What can hang from each mark
q172: q116 q530 q589 q759
q589: q68 q282
q494: q281 q530 q915
q116: q130
q530: q172
q275: q130
q282: q589 q759
q68: q275

Known rows, with every way that one mark hangs from another
[q275 q130]: [ 2.70 -0.64 -3.75  2.50 -0.18  2.61 -0.39  3.05 -0.30 -1.96 -2.24 -1.21
 -1.99 -1.01 -0.75 -1.68 -0.44  4.43  0.67 -4.21 -0.97]
[q589 q68 [q282 q759]]: [ 1.32 -1.65 -4.07  2.13 -0.66  3.59 -0.48  3.46 -2.75 -0.75 -1.78  0.49
 -0.23 -2.15 -1.58  0.49  1.42  2.84 -0.55 -5.91  1.29]
[q589 q68]: [ 2.25 -1.20 -3.63  1.66  0.21  2.85 -0.79  3.16 -1.68 -1.42 -1.73 -0.73
 -0.75 -0.63 -0.33 -0.97  0.19  3.43  0.08 -4.43  0.61]
[q172 q116 [q589 q282] q759]: [ 1.76 -1.93 -2.33 -0.58 -1.00  2.02 -1.14  2.73  0.71 -0.03 -1.33 -0.49
 -1.34 -1.78 -0.39  1.14 -0.87  2.47 -0.80 -1.95  0.91]
[q494 q281 q530 q915]: [ 1.34  1.51 -3.20 -0.57  0.57  3.92 -3.97  2.05 -2.21 -4.38 -1.61 -2.00
 -0.52 -0.60 -0.82  1.00  1.10  3.98  1.10 -4.72 -0.67]
[q494 q530 q915]: [ 1.54  0.92 -3.54 -0.11  0.49  3.30 -3.09  2.26 -1.35 -3.95 -0.94 -1.23
 -0.92  0.39 -0.49  0.13  0.24  3.55  0.90 -3.82 -0.48]
[q494 q281 [q530 [q172 q116 [q589 q282]]] q915]: [ 0.39  1.02 -2.41 -0.82  0.43  3.33 -2.73  2.62 -1.53 -3.37 -0.79 -1.84
 -0.70 -1.21 -1.04  0.69  0.87  3.75  0.20 -2.67 -0.08]
[q68 [q275 q130]]: [ 2.95 -0.11 -4.03  2.54  0.55  2.89  0.44  3.04 -0.83 -2.18 -2.85 -0.70
 -2.28 -0.72  0.15 -2.05 -1.72  4.34  0.16 -4.71 -1.30]
[q282 [q589 [q68 q275]] q759]: [ 1.85 -0.76 -4.77  2.50 -0.09  4.53  1.40  2.28 -2.30 -1.42 -1.92  0.67
 -1.21 -2.43 -0.27  0.61  0.47  3.56 -1.34 -6.09 -0.07]
[q494 [q530 q172]]: [ 1.73  0.62 -3.90  0.36  0.63  2.32 -0.58  3.04 -1.52 -2.73 -1.11 -0.37
 -1.89  0.37  0.09 -1.85  0.17  4.24  1.01 -2.43 -0.09]
[q530 [q172 [q116 q130]]]: [ 2.08 -0.92 -4.26  1.51  0.23  1.91  0.33  2.68 -0.31 -1.25 -2.18 -1.88
 -1.84 -0.77  0.10 -2.21 -0.26  3.91  0.37 -1.26 -0.08]
[q530 q172]: [ 2.13  0.37 -4.49  1.78  0.47  2.54  0.52  3.46 -1.65 -2.00 -2.26 -1.38
 -2.34 -0.25 -0.29 -1.67  0.73  4.20  1.22 -3.28 -0.23]
[q589 [q68 q275] q282]: [ 2.16 -1.20 -4.07  2.08 -0.10  3.35 -0.06  3.66 -3.15 -0.63 -2.29  0.35
 -0.62 -1.05 -0.78 -0.90 -0.21  2.85 -0.63 -5.09  1.37]
[q530 [q172 q116]]: [ 2.04 -0.47 -3.64  1.78  0.69  2.19  0.53  2.75 -0.71 -1.82 -2.20 -1.96
 -1.91 -0.42 -0.19 -1.44  0.16  3.94  0.50 -2.20 -0.13]
[q172 q530 [q589 [q68 [q275 q130]] q282] q759]: [ 0.97 -1.91 -2.25 -0.25 -1.32  2.94 -0.88  3.73 -0.18  0.00  0.17  1.34
 -1.68 -1.75 -0.59 -0.83 -1.53  3.20 -2.13 -2.67  0.54]
[q68 q275]: [ 2.97  0.13 -4.47  1.61  0.70  3.20 -0.29  2.97 -1.59 -2.11 -2.95 -0.71
 -2.14 -0.13  0.17 -1.17 -1.03  3.66  0.49 -5.04 -0.45]
[q282 [q589 [q68 [q275 q130]]] q759]: [ 1.84 -0.94 -4.51  3.13 -0.19  4.34  1.90  2.36 -1.84 -1.46 -1.87  0.66
 -1.32 -2.83 -0.34  0.05  0.03  3.96 -1.55 -5.89 -0.58]
[q530 [q172 q589 q759]]: [ 1.65  0.13 -3.62  0.15  0.02  1.91  0.73  3.70 -0.24 -1.22 -1.38 -0.69
 -2.69 -0.98  0.53 -0.86 -0.20  3.96  0.63 -1.96 -0.39]
[q530 [q172 q759]]: [ 1.94  0.46 -4.13  1.06  0.34  2.05  0.92  3.16 -1.33 -1.84 -2.29 -1.20
 -2.39 -0.75  0.55 -1.02  0.34  4.24  0.97 -2.28 -0.60]
[q494 q281 [q530 [q172 q116 q589]] q915]: [ 0.51  1.20 -2.28 -0.90  0.86  3.13 -2.71  2.36 -0.95 -3.83 -0.75 -2.15
 -0.88 -0.95 -0.43  0.39  0.46  4.05  0.32 -2.48 -0.65]
[q494 q281 [q530 q172] q915]: [ 0.83  2.07 -3.41 -0.20  0.97  3.57 -2.50  2.46 -2.50 -4.43 -1.51 -2.13
 -0.97 -0.62 -0.53  0.13  1.36  4.45  1.20 -3.62 -0.91]

Rows
[ 1.15 -2.85 -1.54 -0.24 -0.54  2.89 -2.49  2.79  1.27 -0.55  0.66 -0.45
 -1.10 -0.64 -1.09 -0.89 -0.97  2.82 -1.95 -2.23  1.07] -> [q172 q116 q530 [q589 q68]]
[ 1.48 -0.11 -3.84  0.25 -0.52  2.12  0.66  3.99 -1.03 -0.63 -1.42 -0.29
 -2.47 -1.29 -0.18 -0.49  0.28  3.58  0.48 -2.18  0.33] -> [q530 [q172 [q589 q282] q759]]
[ 1.16 -0.64 -3.40  0.51 -0.38  2.00  0.97  4.18 -1.31 -0.33 -1.01  0.05
 -1.77 -1.54  0.01 -0.76  0.11  3.48 -0.16 -2.03  0.71] -> [q530 [q172 [q589 q68 q282] q759]]
[ 0.94 -2.77 -1.10 -1.15 -0.71  2.28 -1.95  2.38  1.71 -0.44  0.56 -0.21
 -1.14 -1.27 -0.05 -0.06 -1.50  2.87 -2.31 -1.02  0.63] -> [q172 q116 q530 [q589 q68] q759]
[ 1.05 -2.14 -2.86 -0.09 -1.51  3.60 -2.55  4.00 -0.85  0.03  0.56  0.75
 -1.35 -0.85 -2.13 -0.70  0.38  2.66 -1.20 -3.87  1.86] -> [q172 q530 [q589 q68 q282]]
[ 0.89 -2.05 -3.59  1.11 -0.49  2.10  0.59  3.60 -0.24  0.11 -0.85 -0.25
 -1.18 -2.23 -0.52 -1.38 -0.14  3.18 -0.98 -1.72  0.97] -> [q530 [q172 [q116 q130] [q589 q68 [q282 q759]]]]
[ 0.41 -3.24 -1.93  0.13 -1.23  3.51 -2.20  2.99  0.42 -0.05  0.65  0.51
 -0.73 -1.87 -2.11  0.26  0.03  2.34 -2.45 -3.42  1.61] -> [q172 q116 q530 [q589 q68 [q282 q759]]]
[ 0.69  1.10 -2.92 -1.06  0.69  2.70 -2.33  1.59 -1.19 -3.77 -1.50 -2.32
 -0.60 -1.41  0.42  0.20  0.21  4.30  0.28 -1.20 -1.06] -> [q494 q281 [q530 [q172 [q116 q130] q759]] q915]
[ 1.29 -1.96 -3.50  0.90 -0.50  1.85  0.32  3.69 -0.31  0.31 -0.87 -0.60
 -1.21 -1.60 -0.42 -1.98 -0.47  3.15 -0.75 -0.99  1.26] -> [q530 [q172 [q116 q130] [q589 q68 q282]]]
[ 1.32 -2.07 -1.61 -1.42 -0.88  2.42 -2.36  2.13  2.07 -0.81  0.11 -0.61
 -1.97 -0.99 -0.34  0.24 -1.32  2.99 -1.51 -1.23  0.12] -> [q172 q116 q530 q589 q759]
[ 1.31 -0.40 -3.49  0.63 -0.05  2.11  1.53  4.19 -1.49 -0.42 -1.31  0.34
 -1.93 -1.49  0.46 -1.08 -0.60  3.51 -0.47 -2.25  0.49] -> [q530 [q172 [q589 [q68 q275] q282] q759]]
[ 1.25 -2.63 -2.23  1.63 -0.31  2.74  0.16  3.31  0.29 -0.19 -1.03  0.47
 -0.73 -2.61 -0.76 -0.22 -1.54  2.83 -2.17 -3.89  0.59] -> [q172 q116 [q589 [q68 [q275 q130]] [q282 q759]]]
[ 1.77 -2.26 -3.02 -0.65 -1.02  2.30 -2.31  1.36  1.24 -0.83 -1.03 -1.18
 -1.49 -1.12  0.04 -0.95 -1.17  3.28 -1.22 -0.41 -0.05] -> [q172 [q116 q130] q530 q759]
[ 1.27 -0.56 -3.21  1.21 -0.12  1.89  1.95  4.21 -0.99 -0.47 -1.28  0.32
 -2.04 -1.87  0.43 -1.63 -1.03  3.97 -0.67 -2.01 -0.07] -> [q530 [q172 [q589 [q68 [q275 q130]] q282] q759]]
[ 1.35 -0.40 -3.22  0.41  0.18  1.78  1.04  3.85 -0.54 -0.94 -0.97 -0.35
 -2.01 -1.23  0.75 -1.12 -0.36  3.86 -0.03 -1.81  0.00] -> [q530 [q172 [q589 q68] q759]]
[ 0.99 -3.71 -2.55 -0.46 -1.79  2.83 -2.80  3.01  0.79  0.96  0.68  0.17
 -0.71 -1.49 -1.65 -1.41 -0.88  2.32 -2.25 -1.34  2.05] -> [q172 [q116 q130] q530 [q589 q68 q282]]
[ 1.60 -1.42 -3.92  0.73 -0.66  1.97  0.01  3.52 -0.04 -0.01 -1.25 -0.92
 -1.91 -1.32 -0.64 -1.71 -0.30  3.27 -0.11 -1.13  0.88] -> [q530 [q172 [q116 q130] [q589 q282]]]
[ 1.65 -1.13 -3.38 -0.13 -0.21  1.24  0.48  2.91  1.06 -0.54 -1.25 -1.16
 -2.18 -1.50  0.91 -1.43 -1.18  3.68 -0.23  0.05 -0.21] -> [q530 [q172 [q116 q130] q589 q759]]
[ 1.18 -1.62 -2.02 -0.39 -0.61  2.67 -0.83  3.35  0.79 -0.77  0.23  0.81
 -1.99 -1.37  0.29 -1.31 -2.15  3.69 -1.97 -2.38 -0.37] -> [q172 q530 [q589 [q68 [q275 q130]]] q759]
[ 1.22 -1.50 -4.03  0.89 -0.65  2.22  0.26  3.43  0.03 -0.18 -1.22 -0.56
 -1.85 -1.98 -0.71 -1.14 -0.04  3.30 -0.36 -1.86  0.57] -> [q530 [q172 [q116 q130] [q589 [q282 q759]]]]
[ 1.09 -2.61 -0.95 -0.39 -0.39  2.20 -0.84  2.49  1.97 -0.60  0.24  0.14
 -1.45 -1.60  0.44 -1.00 -2.86  3.40 -2.90 -1.06 -0.24] -> [q172 q116 q530 [q589 [q68 [q275 q130]]] q759]
[ 0.58 -2.93 -2.03  0.31 -0.80  3.64 -1.54  3.06  0.20 -0.18  0.27  0.84
 -0.94 -1.80 -1.55 -0.12 -0.89  2.40 -2.82 -3.66  1.30] -> [q172 q116 q530 [q589 [q68 q275] [q282 q759]]]
[ 2.62 -0.81 -4.27  2.78 -0.18  3.80  1.35  2.55 -2.01 -1.09 -1.91  0.00
 -1.43 -1.50 -0.16 -1.08 -0.53  3.92 -1.05 -4.46  0.03] -> [q282 [q589 [q68 [q275 q130]]]]
[ 0.68 -3.08 -1.32 -1.02 -1.39  2.57 -2.02  2.73  0.74  0.35  0.50  0.33
 -0.80 -1.65 -0.96  0.37 -0.87  2.36 -2.45 -1.28  1.55] -> [q172 q116 q530 [q589 q68 q282] q759]
[ 0.29  0.76 -1.93 -0.73  0.98  3.07 -2.45  2.51 -1.16 -3.58 -0.44 -1.89
 -0.35 -1.10 -0.28  0.22  0.37  3.97 -0.18 -2.36 -0.35] -> [q494 q281 [q530 [q172 q116 [q589 q68]]] q915]
